Known rows, with every way that one mark hangs from another:
Z174(Z288(Z148)): [-2.05  0.76 -4.23 -2.81  4.54 -3.23  4.10 -2.78  3.69  6.74  0.23  2.75
  0.37 -1.20 -0.11 -2.07  4.26  4.66 -0.06 -4.84  3.19]
Z585(Z269(Z148)): [-0.11  2.93 -2.92 -0.49  2.49 -3.04  2.27 -2.33  0.51  2.99 -1.22  0.71
  0.68 -0.29  1.53 -1.91  2.44  3.77  2.55 -3.98  1.42]
Z288(Z18 Z148(Z269(Z174 Z444 Z585))): [ 4.17  0.26 -2.55  0.73  3.21 -2.83  0.05 -0.73  4.23  0.24  1.82  1.49
 -1.19 -0.36  4.46 -0.33  1.16  6.43 -0.87  0.14  2.35]
Z819(Z269(Z18 Z442(Z288(Z148)) Z444 Z585)): [-1.52  2.09 -1.20 -1.13  5.01 -3.75  0.52  1.85  0.90  2.89  4.59  3.19
 -1.87 -2.55  0.40  4.85  0.75  5.00 -4.09 -3.17 -1.00]
Z585(Z269(Z18 Z148 Z174 Z444)): [-1.27  4.43 -1.47  1.78  3.75 -2.78  2.05 -0.94 -0.99 -1.60  0.50  1.10
  3.20  0.66  5.28  1.53 -0.30  5.13  2.71 -4.83  1.80]
Z819(Z269(Z18 Z148 Z174 Z444 Z585)): [-1.26  1.45  0.00  0.44  3.65 -0.56  5.26  1.56  0.38 -0.87  1.92  0.47
  1.39  2.96  5.39  1.40 -0.92  5.67  1.84 -2.20 -0.43]
Z444(Z288(Z18(Z465) Z148(Z269(Z442 Z585)))): [ 4.12 -1.22 -1.87 -1.09  5.64 -1.58  0.98  0.92  4.77  3.93  5.27  2.15
 -4.00 -3.24 -1.51  2.25  5.08  6.67 -0.44 -1.17  0.20]
Z819(Z269(Z18 Z148)): [-1.07  2.00 -2.10 -3.00  3.99 -1.62  5.20 -0.01  1.26  5.09  1.10 -1.02
  1.53  1.57  2.59 -3.01  1.89  3.56  1.74 -3.91  0.76]
Z174(Z288(Z148(Z269))): [ 1.93  0.95 -3.50 -2.91  5.79 -2.63  2.78 -2.30  2.71  6.75 -0.33  2.33
  0.82 -0.92  0.96 -1.67  4.93  5.09 -0.36 -4.87  2.45]
Z442(Z288(Z18 Z148)): [ 0.14  0.27 -5.43 -3.42  3.22 -5.55 -0.80 -2.47  6.45  7.10  2.44 -0.84
 -2.70 -4.36 -0.17 -3.88  3.23  3.12 -1.74 -2.00  3.35]
Z174(Z288(Z18 Z148(Z269(Z442 Z444 Z585)))): [ 2.56 -1.64 -2.05  0.47  7.84 -2.93 -0.10  0.70  3.79  2.03  1.69  6.08
 -2.09 -2.23  0.49  3.47  3.10  8.68 -2.92 -1.88  0.98]
Z442(Z288(Z18(Z465))): [-1.06  0.09 -4.41 -2.51  3.67 -1.86  1.13 -1.76  5.93  5.58  2.64 -1.12
 -2.44 -2.30  1.38 -5.27  3.65  2.34  1.23 -4.60  3.67]
Z442(Z288(Z18 Z148(Z269))): [ 3.97  0.34 -4.62 -3.60  4.44 -5.03 -1.98 -1.91  5.60  7.16  1.87 -1.22
 -2.39 -4.04  0.76 -3.46  3.96  3.41 -1.80 -1.95  2.74]
Z444(Z288(Z18 Z148(Z269))): [ 4.18  1.01 -3.16 -2.53  5.16 -4.17  0.47 -1.10  5.59  8.96  2.00 -0.60
 -2.21 -2.71  0.66 -1.82  5.61  5.09 -0.10 -1.13  3.07]
Z585(Z269(Z18 Z174 Z442 Z444)): [-1.92  6.09  0.42  3.26  4.58 -2.42  0.81 -0.53 -2.01 -2.29  2.21  3.19
  2.40 -0.60  4.39  3.63  0.73  4.65  0.64 -5.95  1.49]
Z288(Z18(Z465) Z148(Z269(Z174 Z442 Z444))): [ 1.15  0.41 -4.25  1.44  4.08  0.10 -0.40 -2.05  2.06 -1.30  5.21  2.94
  1.62 -1.12  2.84 -2.11  1.31  7.16 -1.17 -1.98  1.67]
Z444(Z288(Z148(Z269(Z18 Z174 Z442 Z585)))): [ 4.09  1.31  1.71 -0.14  6.81 -2.79  2.20  0.96  1.96  1.85  4.36  0.91
 -1.32 -3.08  0.12  6.55  3.69  5.49  0.09 -2.20 -1.24]
Z148(Z269(Z18(Z465) Z442 Z585)): [ 3.65  0.47  0.83 -0.85  6.33 -0.29  3.33  1.34  1.41  0.66  2.12  2.35
 -1.27 -0.68  0.83  1.53  3.53  4.30  1.38 -6.19 -0.49]
Z585(Z269(Z148 Z444(Z288(Z18)))): [-0.63  2.44 -2.63  1.47  4.89 -3.75  0.42 -0.10  2.75  4.62  0.30  1.25
 -1.01 -1.15  2.53  1.39  2.65  6.53  1.95 -1.84  2.76]
Z18(Z288(Z148(Z269)) Z465): [ 2.94  0.99 -5.27 -3.37  3.26  0.45  1.94 -3.64  2.27  4.53  3.98  1.98
  1.23 -1.21  0.46 -3.91  2.94  4.30 -0.74 -5.62  3.30]
Z174(Z288(Z18 Z148)): [-1.21 -0.37 -5.08 -3.21  4.71 -3.99  2.49 -1.95  6.06  6.70  1.77  2.15
 -1.04 -1.73  0.65 -3.18  4.25  5.46 -0.70 -3.23  4.58]
Z585(Z269(Z444)): [-1.25  5.59 -2.20  1.82  2.55 -3.04  1.32 -1.97 -0.19  3.08 -1.83  2.91
  0.61  0.54  4.18 -0.69  2.26  3.98  1.03 -5.48  3.27]

Rows:
[-1.74  0.97 -3.36  0.20  3.72 -0.71 -0.91 -1.39  1.22 -2.70  5.91  0.04
  0.32 -3.49  1.28 -0.21  1.11  4.21  1.56 -2.78  0.24]  Z585(Z269(Z148 Z174 Z442(Z288(Z18(Z465)))))
[ 2.68  2.43 -1.51 -2.06  5.30  2.07  3.64 -2.05  1.37  0.93  4.82 -0.08
  2.79  0.35  4.31 -2.41  2.10  3.02  2.20 -7.70  3.44]  Z148(Z269(Z18(Z288 Z465) Z174))
[-1.70 -0.72 -2.19 -0.86  6.14  2.15  4.15 -2.29  0.80 -2.24  6.56  1.43
  3.47 -1.63  0.35 -0.42 -0.03  4.97  1.67 -5.88  0.74]  Z269(Z18(Z288 Z465) Z148 Z174 Z442)
[ 1.69  2.84 -1.01  2.10  4.47 -0.47  2.12 -2.54  0.89  1.90 -1.27  0.86
  2.39  1.35  5.75 -2.51  2.08  4.35  1.75 -3.65  1.94]  Z148(Z269(Z174 Z444))
[-0.77 -0.53 -3.81 -3.26  5.23  0.34  4.64 -2.00  2.70  2.80  3.73  0.72
  1.78 -0.60  0.39 -2.93  1.16  4.38  2.08 -7.04  2.90]  Z269(Z18(Z288 Z465) Z148)
[ 0.10 -1.22 -3.08  0.39  5.13 -5.03 -2.11 -0.34  5.14  2.42  2.99  3.43
 -4.15 -5.02 -1.01  2.26  1.26  5.97 -3.82 -0.64  0.79]  Z269(Z442(Z288(Z18 Z148)) Z444 Z585)
[-1.66  2.26 -2.16 -1.24  5.40 -2.31  0.40 -0.26 -0.52  0.24  3.97  1.15
  0.32 -3.63 -0.70  2.44  1.89  3.79  1.23 -6.91 -0.50]  Z585(Z269(Z18(Z465) Z148 Z442(Z288)))
[ 2.40  2.46 -3.29 -2.53  3.02 -0.88  3.36 -1.77  1.58  1.30  4.13 -0.52
  2.41  0.13  3.33 -2.53  2.46  3.71  1.42 -5.56  2.45]  Z288(Z148(Z269(Z18(Z465) Z174)))
[ 0.61  1.87 -3.86 -3.82  4.16 -3.45  2.45 -2.72  3.49  5.62  3.72  1.59
  0.57 -2.62 -0.06 -1.65  1.91  3.68 -1.50 -5.88  4.32]  Z269(Z18(Z288(Z148)))
[-1.75  5.59 -4.37 -0.25  1.86 -0.60  1.41 -2.24 -0.79 -1.90  7.03  3.44
  3.41 -0.51  4.14  1.53 -0.67  5.19 -0.54 -7.32  4.93]  Z585(Z269(Z18(Z288(Z148) Z465) Z174 Z444))
[ 4.97  0.28 -1.00 -0.94  4.34 -3.05  1.35 -0.03  5.70  4.04  3.45 -0.99
 -3.07 -2.03  2.19  1.58  4.18  5.42  0.87  0.81  1.59]  Z444(Z288(Z18 Z148(Z269(Z174 Z585))))
[ 3.68  1.69  0.03 -1.58  8.34 -0.85  1.06 -1.35  1.03  3.67  2.60  2.46
  1.21 -2.50  0.64  0.36  3.11  3.76 -0.98 -6.72  1.49]  Z148(Z269(Z18(Z288) Z442))
[ 2.24  0.73 -5.91 -1.09  3.08 -1.67  0.17 -1.60  3.88  3.77  2.29  2.29
 -0.08 -0.22  2.82 -4.66  2.48  6.35 -0.76 -3.08  3.84]  Z288(Z18(Z465) Z148(Z269(Z444)))
[ 2.95  2.13 -2.95 -1.16  2.61 -2.03  2.01 -3.37  1.94  3.11  1.12 -0.37
  1.85 -0.53  2.87 -3.36  2.91  3.70  0.63 -2.52  1.71]  Z288(Z148(Z269(Z174)))
[-1.90 -1.24 -0.44  2.58  5.41  0.60  4.41  0.43  0.52 -4.72  3.30  2.95
  1.27  0.26  1.96  2.95 -0.80  6.94  2.26 -4.01 -1.26]  Z269(Z18(Z465) Z148 Z174 Z442 Z444 Z585)
[-0.96  1.70  1.04  3.02  4.77 -1.25  4.34 -0.47  3.02  2.84 -0.01  1.25
 -1.40  0.29  3.56  3.19  2.74  5.03  2.75 -2.12  1.19]  Z269(Z174 Z444(Z288) Z585)
[ 1.52  1.68 -1.50  0.16  8.07  1.40  1.38 -0.92 -0.02  1.21  3.93  4.58
  2.13 -0.96  1.90  0.61  1.67  5.66 -0.98 -8.19  2.00]  Z148(Z269(Z18(Z288 Z465) Z442 Z444))
[ 0.47  2.73  0.05  0.48  8.27 -0.86  3.66 -0.38  1.02  2.04 -0.41  2.12
  3.08  1.49  6.04  1.34  2.78  5.26  1.90 -6.97  2.75]  Z148(Z269(Z18 Z174(Z288) Z444))
[-0.49 -2.31 -0.95 -1.70  6.58 -1.79  2.76  0.87  2.63  0.25  3.35  1.00
 -2.11 -3.54 -2.13  2.60  1.53  4.30  1.31 -5.02 -1.87]  Z269(Z18(Z465) Z148 Z442(Z288) Z585)
[-1.72  3.70 -2.38  2.73  2.44 -1.71  1.85 -2.53 -0.92 -1.30 -0.48  1.50
  3.01  0.90  4.79 -0.16 -0.04  5.23  2.77 -3.16  1.35]  Z585(Z269(Z148 Z174 Z444))
[-2.02  3.99  0.76  3.33  6.97 -2.35  1.61  0.34 -1.57 -0.61  2.83  2.16
  2.14 -1.72  2.40  6.82  1.21  6.68  2.07 -3.96 -0.37]  Z585(Z269(Z18 Z148 Z174 Z442 Z444(Z288)))
[-1.13  0.81 -0.21  3.13  4.78 -2.23  2.26 -0.75  2.02  1.12  3.07  3.42
 -1.18 -2.54  0.09  5.67  1.91  6.98 -0.65 -0.51 -0.67]  Z269(Z174 Z442 Z444(Z288(Z148)) Z585)
[-1.87  0.02 -1.29  1.67  7.63  0.15  2.16 -2.03  0.29 -1.78  3.80  3.04
  3.72 -1.73  1.76  1.83 -1.29  6.47 -0.06 -4.56  0.81]  Z269(Z18(Z288) Z148 Z174 Z442 Z444)
[ 2.75  0.69 -0.53  2.65  4.51 -1.61  0.58 -1.27  0.49 -1.69  1.61  3.95
  0.41 -1.26  1.96  2.91  0.96  6.62 -1.61 -1.06 -1.12]  Z288(Z148(Z269(Z174 Z442 Z444 Z585)))
[ 3.78  0.00 -1.39 -1.92  4.88 -1.71  2.37  0.58  1.58  0.77  4.00  3.07
 -1.22 -1.79 -0.84  1.96  3.03  5.41 -0.68 -5.02 -0.35]  Z288(Z148(Z269(Z18(Z465) Z442 Z585)))
